Each row was made from one small tree. The marks that hang from a mark follow it in brackets, in the order of their numbers. Every link used is in the known rows. Write each row's tree.
Known rows:
Z_227[Z_109]: [ 0.73  2.00 -2.03  0.56 -0.27  0.87 -2.26  1.08  0.33 -0.12  0.61  0.29
 -0.71 -0.03  0.01  0.26 -1.04  1.35  3.43 -1.19]
Z_693[Z_798]: [ 1.99  0.77 -0.10  0.32  2.18  1.80 -0.58  2.33 -1.39  0.06  0.00  1.71
 -1.50 -1.46  1.23  0.67 -1.07 -0.20  1.11 -2.04]
Z_704[Z_571 Z_693]: [-0.21 -1.13 -1.78 -0.60 -2.70  3.01 -4.33  1.68 -1.74 -1.29 -0.25 -1.08
 -2.05  2.73  1.51 -2.46  0.20  0.16  3.09  1.28]
Z_841[Z_408]: [ 4.18  1.77 -3.01  0.52 -0.34 -0.04 -2.63  1.23  0.19 -2.34 -0.58  1.54
  0.23 -0.05  2.20 -2.49  0.57 -0.51  1.05 -1.05]
Z_704[Z_693[Z_798]]: [ 1.57 -0.58 -1.07  0.09  0.66  3.15 -2.24  2.11 -0.13  1.03 -0.07  0.86
 -1.98 -0.25  2.12 -0.84 -1.15  0.10  1.60  0.38]
Z_693[Z_798[Z_841[Z_449]]]: [ 2.77 -0.81 -1.15  0.48  2.40  0.52 -1.11  1.64 -2.42 -0.42  0.47  1.45
 -0.74 -1.23  2.36  0.82 -1.11 -0.65  0.07 -1.34]
Z_408[Z_693[Z_798]]: [ 1.57 -1.27 -1.72  2.03  0.05  2.38  0.25  2.93  0.10 -0.93 -0.81  1.52
 -1.30 -2.04 -0.75  0.79  0.19  0.84  0.34 -0.46]
Z_693[Z_798[Z_841]]: [ 1.92 -1.23 -1.09  0.52  1.98  1.08 -1.09  1.28 -1.79 -0.65  0.09  2.31
 -0.58 -1.20  2.24  1.57 -0.85 -1.09  0.91 -2.11]
Z_704[Z_571[Z_109 Z_841[Z_408]] Z_693]: [ 0.77 -0.50 -2.88 -1.25 -1.61  1.21 -1.89  1.02 -0.62  0.66  0.90 -2.34
 -1.24  2.28  0.87 -0.44  2.33 -1.55  2.43  2.50]
Z_798[Z_841[Z_408[Z_693] Z_449]]: [ 4.47 -1.76 -4.62  1.71 -0.75 -0.97 -2.14  0.93 -0.84 -2.80 -0.29  1.13
  0.88 -0.13  2.26 -1.67  0.90 -0.45 -0.47  0.80]
Z_704[Z_693]: [ 1.39 -0.25 -1.71  0.77 -1.26  2.73 -2.86  2.12  0.55  0.23 -0.08  0.58
 -1.74  1.05  1.47 -2.11 -0.69  0.24  1.97  1.13]
Z_768[Z_109]: [ 1.70 -0.06 -2.38  3.07  0.33  1.09 -1.42  1.56  1.48 -1.69 -1.14  1.49
 -0.25 -0.41 -1.78 -1.16 -1.02  0.86  2.06 -1.19]
Z_704[Z_571[Z_109 Z_841] Z_693[Z_798]]: [-0.25 -1.21 -1.17 -1.63  0.16  2.32 -0.75  1.56 -1.61  2.06  1.23 -2.20
 -2.15  1.20  0.61  1.59  1.29 -1.44  2.36  1.76]
Z_408[Z_693[Z_798[Z_841[Z_449]]]]: [ 2.16 -2.38 -2.45  2.25  0.20  1.65  0.06  2.42 -0.63 -1.19 -0.52  1.37
 -0.97 -1.77 -0.04  0.91  0.22  0.48 -0.19  0.15]
Z_571[Z_109 Z_704]: [ 2.52  0.85 -1.20  1.28  0.44 -0.08  1.58  1.84  0.34  2.50  0.91  0.19
 -1.92 -1.67 -1.51  1.80  0.91 -0.54 -0.58  0.17]
Z_798[Z_841]: [ 1.76 -1.62 -2.30  1.74 -0.93  0.01 -2.03  0.77 -0.85 -1.94 -0.12  2.17
  0.21  0.70  1.54  0.15 -0.09 -1.23  1.11 -0.99]
Z_571[Z_841]: [ 1.48  2.32  0.29  1.84 -0.56  0.19  1.44  1.82  0.01  0.31  1.41  0.51
 -1.05 -0.31 -1.46  0.59 -0.06 -1.91  0.05 -0.90]
Z_408[Z_693]: [ 1.44 -0.87 -2.35  2.75 -1.87  1.89 -0.18  2.85  0.80 -1.74 -0.91  1.18
 -1.14 -0.78 -1.45 -0.51  0.63  0.96  0.65  0.37]
Z_841[Z_408[Z_693]]: [ 3.96  0.26 -3.94  1.58 -1.17  0.50 -1.73  1.66  0.89 -2.79 -1.17  1.50
  0.14 -0.81  1.05 -2.12  1.40  0.23  0.61 -0.14]
Z_841[Z_408[Z_693] Z_449]: [ 5.53  1.02 -4.22  1.34 -0.33 -0.63 -1.73  2.40 -0.35 -2.46 -0.38 -0.06
 -0.06 -0.84  1.27 -3.55  1.05  1.06 -1.03  1.80]
Z_571[Z_109 Z_704[Z_693[Z_798]]]: [ 2.43 -0.37 -1.25  0.45  1.38  1.53  1.02  1.93  0.52  4.07  0.96 -0.18
 -2.58 -1.99 -0.09  1.97  0.31 -0.51 -0.44  1.04]
Z_601[Z_571[Z_109 Z_704[Z_693[Z_798]]]]: [ 5.30 -0.06 -2.20  1.82 -0.23  1.53  1.44  3.20  0.97  0.71 -0.72 -0.73
 -0.11 -1.86 -0.30  0.78  0.89 -0.08 -2.14  0.25]

Write each row's tree:
[ 3.83  2.23 -1.25  1.37  0.80 -1.60  3.69  0.77  1.16  3.19  2.03 -0.54
 -1.00 -2.39 -1.68  2.47  1.85 -2.82 -2.08  0.10] => Z_571[Z_109 Z_704 Z_841[Z_408]]
[ 3.34 -2.41 -4.45  1.89 -1.34 -0.20 -2.20  0.46  0.11 -2.97 -0.95  2.25
  1.07 -0.13  2.25 -0.65  1.11 -1.16  0.65 -0.53] => Z_798[Z_841[Z_408[Z_693]]]
[ 2.34 -0.86 -0.24  1.65 -0.02  2.16 -0.82  1.11 -0.63  1.62  0.51  1.42
 -2.38 -1.86  1.15  0.19 -1.48 -0.69 -1.09 -0.98] => Z_571[Z_704[Z_693[Z_798[Z_841]]]]
[ 2.41 -1.81 -2.38  0.00  0.70  2.41 -2.97  1.15 -0.30  0.32 -0.12  1.39
 -1.04 -0.10  3.54 -0.75 -0.63 -0.69  1.44  0.34] => Z_704[Z_693[Z_798[Z_841[Z_408]]]]
[ 4.08 -0.04 -3.49  1.14  0.18  0.95 -1.30  1.74  0.41 -2.19 -1.20  1.73
 -0.04 -1.68  1.62 -1.29  0.98  0.12  0.37 -0.68] => Z_841[Z_408[Z_693[Z_798]]]
[ 3.92 -0.70 -2.11 -0.02  2.57  0.04 -1.54  1.17 -2.19 -1.00  0.22  1.60
 -0.05 -1.45  3.30  0.15 -0.56 -0.82 -0.04 -1.19] => Z_693[Z_798[Z_841[Z_408 Z_449]]]
[ 6.46  1.68 -2.60  2.91 -1.39 -0.22  1.75  3.21  0.67 -2.69 -0.46 -0.97
  1.46 -1.30 -0.64 -1.36  1.30 -0.59 -2.90  0.07] => Z_601[Z_571[Z_841[Z_408[Z_693] Z_449]]]
[ 5.58  0.62 -3.73  0.78  0.94 -0.27 -1.19  2.44 -0.87 -1.97 -0.38  0.13
 -0.32 -1.74  1.75 -2.66  0.54  1.07 -1.15  1.17] => Z_841[Z_408[Z_693[Z_798]] Z_449]
[ 2.11  0.71  0.08  1.08  1.51  0.78  3.94  1.46  0.87  5.58  2.56 -1.00
 -2.60 -2.39 -1.71  3.68  0.62 -2.24 -1.74  1.11] => Z_571[Z_109 Z_704[Z_693[Z_798]] Z_841]
[ 0.38 -0.43 -1.87 -1.06 -1.31  1.26 -1.19  1.90 -1.47  1.53  1.57 -3.31
 -1.96  2.33 -0.11 -0.43  1.65 -0.89  1.85  3.52] => Z_704[Z_571[Z_109 Z_841[Z_449]] Z_693]
[ 3.04  1.36 -0.42  1.36  0.70 -0.35  3.60  1.90  0.53  5.17  3.01 -2.39
 -2.61 -1.70 -2.11  1.75  0.63 -1.58 -2.68  3.02] => Z_571[Z_109 Z_704[Z_693] Z_841[Z_449]]
[ 3.17  2.08 -2.59  0.31  1.03 -1.50  2.24  1.27  1.33  1.71  1.53 -0.67
  0.04 -0.52 -0.81  1.81  2.61 -2.46  0.44  1.00] => Z_571[Z_109 Z_841[Z_408]]
[ 2.03  1.07  1.58  2.03  0.20  1.67  2.35  1.18 -0.07  3.35  2.12  0.25
 -2.86 -2.55 -0.87  1.50 -1.18 -2.11 -2.32 -0.94] => Z_571[Z_704[Z_693[Z_798]] Z_841]
[ 2.38 -1.43 -1.73  0.57  1.33  1.22  0.78  1.32  0.28  3.88  0.96  0.16
 -2.25 -1.83  0.43  2.41  0.40 -0.87 -0.45  1.08] => Z_571[Z_109 Z_704[Z_693[Z_798[Z_841]]]]
[ 1.93  0.88 -0.39  1.52  0.13  0.34  3.54  1.41  1.40  5.08  2.41 -1.17
 -2.38 -1.67 -2.18  2.81  0.96 -2.33 -1.52  1.74] => Z_571[Z_109 Z_704[Z_693] Z_841]
[ 5.24  0.13 -2.52  2.20 -1.15  1.18  1.24  3.15  1.34  0.18 -0.83 -0.88
 -0.10 -1.34 -0.60  0.23  1.14  0.07 -1.96  0.68] => Z_601[Z_571[Z_109 Z_704[Z_693]]]
[ 1.83  1.29 -2.29 -0.86 -0.62 -0.90 -0.45  1.54 -2.15 -0.53  1.20 -2.51
 -0.68  1.46 -0.30 -0.16  2.37 -1.26  1.17  1.45] => Z_704[Z_571[Z_109 Z_841[Z_408 Z_449]]]
[-0.40 -0.74 -1.85 -0.94 -1.76  1.80 -1.23  1.55 -0.85  1.29  1.13 -2.56
 -1.96  2.39 -0.10  0.23  1.75 -1.30  2.49  2.59] => Z_704[Z_571[Z_109 Z_841] Z_693]
[ 5.91  2.33 -0.30  3.49 -1.18  0.00  2.98  3.07 -0.20 -0.91  0.53 -1.00
  0.07 -2.13 -1.68 -0.37 -0.07 -0.88 -4.31 -0.87] => Z_601[Z_571[Z_704 Z_841[Z_449]]]
[-0.06  0.65 -1.23 -0.39 -1.11  0.17  0.12  1.60 -1.66 -0.12  1.06 -1.74
 -1.24  1.63 -1.41  1.32  2.11 -1.57  1.98  0.52] => Z_704[Z_571[Z_109 Z_841]]
[ 1.08  0.30 -1.31  0.10 -1.28  0.80 -0.83  1.13 -2.07 -2.00  0.38 -0.63
 -0.96  0.49 -0.14 -0.08  1.37 -1.34  1.07 -0.90] => Z_704[Z_571[Z_841[Z_408[Z_693[Z_798]]]]]
[ 2.23  1.96  0.11  1.88  0.55 -0.71  4.56  1.42  0.80  4.09  2.40 -0.71
 -1.93 -2.18 -3.16  3.47  1.18 -2.43 -1.93  0.11] => Z_571[Z_109 Z_704 Z_841]
[-0.45 -0.45 -0.84 -0.17 -2.70  2.47 -2.34  1.38 -1.49 -0.33  0.84 -1.63
 -1.98  2.37  0.40 -1.27  0.43 -1.19  2.14  1.19] => Z_704[Z_571[Z_841] Z_693]
[ 2.37  0.09  0.27  1.45  0.08  2.49 -0.57  1.62 -0.38  1.90  0.53  1.17
 -2.73 -1.93  0.76 -0.14 -1.57 -0.25 -1.13 -0.91] => Z_571[Z_704[Z_693[Z_798]]]
[ 0.87  1.10 -1.22 -0.48 -0.79 -0.40  0.15  2.02 -2.40  0.03  1.43 -2.58
 -1.33  1.61 -1.35  0.47  1.91 -1.11  1.28  1.52] => Z_704[Z_571[Z_109 Z_841[Z_449]]]
